Every row comes from one small tree of marks. Brackets hold a mark, then the marks that hang from it, in alphabetical order. Every link used is in the known rows. Which tree was each row made from?
Known rows:
(nodof padosa): [+1.71, -1.98, +2.64, +1.28, +0.52, -3.96, +1.41, +0.15, +3.13, -1.64, -1.12, +0.08, +0.48, -0.42, +2.30, -0.21, -0.76, -1.33]
(nodof vupo): [+0.95, -2.50, +2.75, +0.70, +0.33, -3.50, +0.43, -0.16, +3.42, -1.03, -0.95, -0.91, -0.17, -0.18, +2.43, -0.07, +0.08, -0.38]
(padosa gaku (nodof vupo) numan): [-0.06, -0.38, +4.21, -0.78, +0.82, -5.07, -0.28, -2.02, +2.16, -1.74, -0.01, -2.10, +0.06, +0.03, +0.78, +0.74, +0.92, -2.99]
(menivu (numan zegu)): [+0.39, -2.33, +2.11, -0.35, +0.70, -3.65, +0.21, +1.82, +4.50, -1.86, -1.42, +1.76, +1.10, -0.07, -0.03, +0.61, +1.00, -0.90]
(nodof (padosa (numan menivu)) vupo): [-0.19, -0.89, +2.00, +0.45, +1.45, -3.41, +0.43, -0.73, +3.74, -2.34, +0.15, -2.05, -0.39, -1.32, +2.42, +0.19, -0.37, -1.96]
(padosa gaku (nodof (vupo liro))): [+1.14, -1.37, +4.04, +0.98, +1.35, -3.71, +0.61, -1.55, +3.35, -1.54, +0.90, -2.85, +0.17, -0.32, +1.33, +0.71, +0.13, -2.15]
(gaku padosa): [+1.74, -2.16, +2.81, +0.78, +0.46, -3.97, +1.03, -0.13, +2.27, -0.22, -1.86, +0.06, +1.00, +1.24, +2.52, +0.30, +0.55, -0.34]
(gaku (padosa nodof (numan menivu))): [+1.07, +0.37, +3.39, -0.78, +0.92, -4.20, +0.22, -0.41, +3.14, -0.77, +0.43, -0.19, +1.60, +0.20, +1.80, +1.14, +1.52, -1.34]
(dovo (nodof padosa)): [+1.45, -1.74, +2.58, +1.68, +0.35, -2.76, +1.27, +0.34, +2.49, -2.95, -1.66, +0.70, +0.13, -0.23, +1.93, +0.28, -1.11, -1.81]
(gaku (padosa (nodof vupo))): [+0.78, -1.20, +4.04, +0.48, +0.61, -3.42, +2.15, -0.16, +3.03, +0.42, -0.03, -0.20, -0.16, +0.76, +3.02, +1.06, +0.81, -0.56]
(vupo padosa): [+3.19, -2.31, +3.16, -0.03, -0.61, -4.20, +0.00, +0.51, +3.63, -0.07, -1.25, -0.92, +2.02, +0.49, +2.19, -0.02, +0.31, -0.60]
(nodof (padosa gaku numan)): [+0.61, -1.10, +2.90, +0.31, +1.10, -5.52, +0.09, -2.00, +1.49, -2.65, -1.50, -1.98, +0.56, +0.01, +0.82, -0.16, -0.28, -3.67]
(dovo (nodof vupo)): [+0.64, -2.16, +2.56, +1.07, +0.22, -2.24, +0.32, +0.08, +2.73, -2.33, -1.51, -0.27, -0.41, -0.10, +2.15, +0.42, -0.34, -0.79]
(dovo (nodof padosa vupo)): [+0.28, -1.95, +2.49, +1.90, +0.74, -2.11, +1.70, -0.01, +2.75, -2.76, -1.25, -0.35, -1.10, -0.48, +2.68, +0.42, -1.27, -1.69]
(dovo nodof): [+1.73, -1.95, +2.60, +0.86, -0.05, -2.91, -0.11, +0.45, +2.44, -2.51, -1.96, +0.82, +0.86, +0.09, +1.51, +0.31, -0.13, -0.99]
(vupo liro (padosa gaku nodof numan)): [+2.53, +0.25, +4.43, -0.70, +0.34, -5.13, -0.31, -2.04, +2.83, -0.81, +0.84, -3.58, +2.97, +0.31, +0.54, +0.66, +0.34, -3.28]
(nodof (vupo liro (padosa (numan zegu)))): [+0.84, -0.49, +1.66, -0.20, +0.97, -2.99, +0.11, -0.34, +3.74, -0.76, +0.74, -3.94, +1.91, +0.07, +1.78, +1.27, +0.27, -1.45]
(padosa nodof): [+2.30, -1.05, +4.02, +0.07, -0.12, -4.21, +0.61, +0.50, +3.63, -0.96, -0.02, +0.89, +1.24, -0.17, +1.64, +0.38, +0.60, -0.71]
(padosa gaku (numan menivu zegu)): [+0.23, -1.60, +1.00, -1.21, +2.04, -4.76, -2.20, +0.01, +2.59, -3.78, -0.77, -1.89, +0.62, -0.71, +0.31, +1.36, +2.34, -2.05]
(dovo (nodof (padosa (numan zegu)) vupo)): [-1.24, -0.29, +1.31, +0.66, +1.40, -2.37, +1.05, +0.14, +2.22, -3.68, -0.77, -0.79, -0.77, -0.47, +1.72, +1.56, -0.42, -2.40]

Write each row's tree:
[-0.29, -0.68, +2.66, +0.73, +0.82, -3.92, +1.24, -1.36, +2.68, -1.63, -0.58, -1.72, -0.02, -0.47, +2.22, -0.14, -1.04, -2.32]  (nodof (padosa numan) vupo)
[+0.66, -1.31, +2.37, +2.82, +1.22, -1.37, +2.10, -0.84, +3.20, -2.70, -0.13, -1.85, -0.27, -0.64, +2.62, +0.45, -2.26, -1.89]  (dovo (nodof padosa (vupo liro)))
[+0.75, -2.03, +4.23, +0.07, +0.81, -4.40, +0.35, -0.85, +2.92, -1.48, -0.09, -1.33, -0.64, -0.16, +1.53, +0.65, +1.04, -1.90]  (padosa gaku (nodof vupo))
[+1.79, -2.18, +3.06, +0.49, -0.42, -2.37, +0.34, +0.41, +3.20, -1.14, -1.44, -1.28, +0.41, +0.42, +2.52, +0.68, -0.16, -0.90]  (dovo (nodof (vupo padosa)))
[+0.27, +0.08, +4.01, +0.15, +1.29, -4.46, +0.04, -2.67, +2.66, -1.70, +1.07, -3.68, +0.82, -0.20, +0.73, +0.70, +0.00, -3.19]  (padosa gaku (nodof (vupo liro)) numan)
[+0.54, -0.94, +0.81, -0.99, +1.40, -3.84, -1.47, +0.92, +3.61, -3.03, -0.24, -0.68, +1.30, -0.98, +1.00, +1.25, +1.68, -0.85]  (padosa (numan menivu zegu))
[+1.26, -0.15, +2.79, +0.64, +0.11, -2.35, +0.13, -1.38, +2.92, -1.22, -0.21, -3.45, +1.92, +0.25, +1.86, +0.68, -1.22, -2.33]  (dovo (nodof (vupo liro (padosa numan))))
[+0.88, -1.63, +3.42, -0.86, +0.31, -5.04, -0.88, -1.89, +2.23, -0.86, -1.28, -4.00, +0.73, +0.66, +1.40, +0.19, +0.67, -2.81]  (nodof (vupo (padosa gaku numan)))
[+0.40, +0.34, +2.09, -1.23, +1.55, -3.85, +0.13, +0.93, +3.32, -1.57, +0.82, +0.13, +1.23, -0.02, +1.62, +2.34, +2.54, -0.91]  (gaku (padosa nodof (numan menivu zegu)))
[+3.75, -0.64, +4.26, +0.36, -0.29, -3.61, +0.95, +0.02, +4.54, +0.25, +1.18, -1.59, +2.92, +0.02, +1.90, +0.64, -0.12, -1.03]  (vupo liro (padosa nodof))
[-0.11, -1.31, +1.01, -0.35, +2.49, -4.52, -0.86, -0.12, +2.69, -4.15, -0.52, -1.94, -0.06, -1.05, +0.74, +1.31, +1.38, -2.93]  (nodof (padosa gaku (numan menivu zegu)))
[-0.45, -0.76, +1.56, +0.12, +1.65, -3.84, -0.16, -0.45, +0.97, -4.68, -1.71, -0.89, -0.12, -0.10, +0.24, +1.57, +0.36, -3.72]  (dovo (nodof (padosa gaku (numan zegu))))
[+1.46, -0.21, +3.39, -2.09, +0.47, -5.41, -0.73, -0.01, +2.57, -1.59, +0.14, -1.74, +1.83, +0.54, +0.24, +1.90, +2.26, -2.70]  (vupo (padosa gaku nodof (numan zegu)))
[+2.35, -0.96, +3.19, -0.19, +0.57, -5.04, -1.01, -2.27, +2.33, -1.09, -0.61, -4.32, +2.92, +0.57, +0.75, +0.09, -0.02, -3.10]  (vupo liro (padosa gaku numan))
[+1.20, -1.11, +3.11, +0.06, +0.85, -4.30, -0.52, -2.62, +2.60, -0.80, -0.18, -5.43, +1.59, +0.49, +1.38, +0.21, -0.20, -3.06]  (nodof (vupo liro (padosa gaku numan)))
[+0.62, -2.24, +2.76, +2.27, +1.97, -3.51, +1.39, -1.99, +2.87, -2.25, -0.22, -3.80, -0.57, -0.45, +2.04, +0.11, -1.21, -2.66]  (nodof (padosa gaku) (vupo liro))
[+0.93, -1.64, +2.43, +2.52, +1.39, -2.68, +2.09, -0.96, +3.81, -1.44, +0.32, -2.55, -0.03, -0.69, +2.85, -0.08, -1.86, -1.42]  (nodof padosa (vupo liro))
[+1.80, -2.30, +3.07, +1.19, +0.76, -2.55, -0.06, -1.36, +2.65, -1.85, -0.86, -3.95, +0.61, +0.35, +1.71, +0.74, -0.50, -2.42]  (dovo (nodof (vupo liro (padosa gaku))))
[+0.36, -1.97, +2.62, +2.58, +1.83, -2.35, +1.27, -1.77, +2.22, -3.51, -0.74, -3.07, -0.95, -0.40, +1.86, +0.55, -1.64, -3.10]  (dovo (nodof (padosa gaku) (vupo liro)))
[+0.30, -0.18, +3.03, -1.50, +1.17, -5.30, -0.80, -0.25, +2.14, -2.73, -0.01, -0.73, +0.93, +0.03, -0.15, +1.69, +2.13, -2.71]  (padosa gaku nodof (numan zegu))
[+1.92, +0.18, +2.43, -2.10, +0.50, -4.08, -0.80, +1.49, +4.61, -1.43, +1.36, -0.79, +2.20, -0.68, +1.22, +2.00, +2.31, -1.12]  (vupo (padosa nodof (numan menivu zegu)))
[-0.06, -0.29, +0.65, +0.15, +1.69, -2.50, -0.12, +1.00, +3.02, -4.66, -0.39, +0.04, +0.29, -1.21, +1.24, +1.72, +0.40, -2.09]  (dovo (nodof (padosa (numan menivu zegu))))
[-0.29, -0.78, +2.68, +1.41, +1.92, -4.13, +0.87, -3.07, +2.11, -2.37, -0.07, -4.47, +0.07, -0.38, +1.40, -0.01, -1.37, -3.76]  (nodof (padosa gaku numan) (vupo liro))
[+2.36, -1.01, +2.47, -1.14, -0.03, -4.35, -1.35, -0.02, +3.89, -0.97, -0.42, -1.94, +2.44, -0.41, +1.71, +0.22, +0.88, -1.32]  (vupo (padosa (numan menivu)))
[+0.23, -1.36, +1.70, -0.97, +1.41, -5.18, -1.44, -0.59, +1.58, -3.06, -1.47, -1.57, +0.87, +0.31, +0.08, +1.09, +1.69, -2.50]  (padosa gaku (numan zegu))
[+2.88, +0.94, +4.18, -0.41, -0.30, -4.27, +0.48, -1.04, +3.79, +0.09, +1.41, -2.26, +3.56, +0.14, +1.28, +0.59, -0.29, -2.07]  (vupo liro (padosa nodof numan))
[+1.31, -1.20, +2.49, -0.90, +0.26, -3.70, -0.97, -0.36, +4.20, -0.77, -0.02, -3.03, +1.17, -0.54, +2.34, +0.37, +0.77, -1.23]  (nodof (vupo (padosa (numan menivu))))
[+3.38, -1.28, +4.48, +0.18, +0.39, -4.54, +0.22, -0.95, +3.55, -0.63, +0.69, -2.74, +2.31, +0.35, +1.09, +0.68, +0.49, -2.25]  (vupo liro (padosa gaku nodof))
[+1.63, -0.69, +2.23, +0.04, +0.81, -3.01, -0.57, -1.11, +4.60, -0.74, +1.02, -4.51, +1.97, -0.72, +2.25, +0.36, -0.15, -1.42]  (nodof (vupo liro (padosa (numan menivu))))
[-0.59, -1.51, +2.26, +0.35, +2.07, -4.25, -0.29, -1.81, +2.77, -3.21, -0.45, -3.34, -0.95, -1.07, +1.72, +0.22, +0.19, -3.25]  (nodof (padosa gaku (numan menivu)) vupo)
[+1.36, -1.62, +1.51, -1.85, +1.35, -4.82, -2.23, +0.31, +3.11, -2.62, -0.64, -2.89, +1.48, -0.17, +0.68, +1.52, +2.48, -2.13]  (vupo (padosa gaku (numan menivu zegu)))
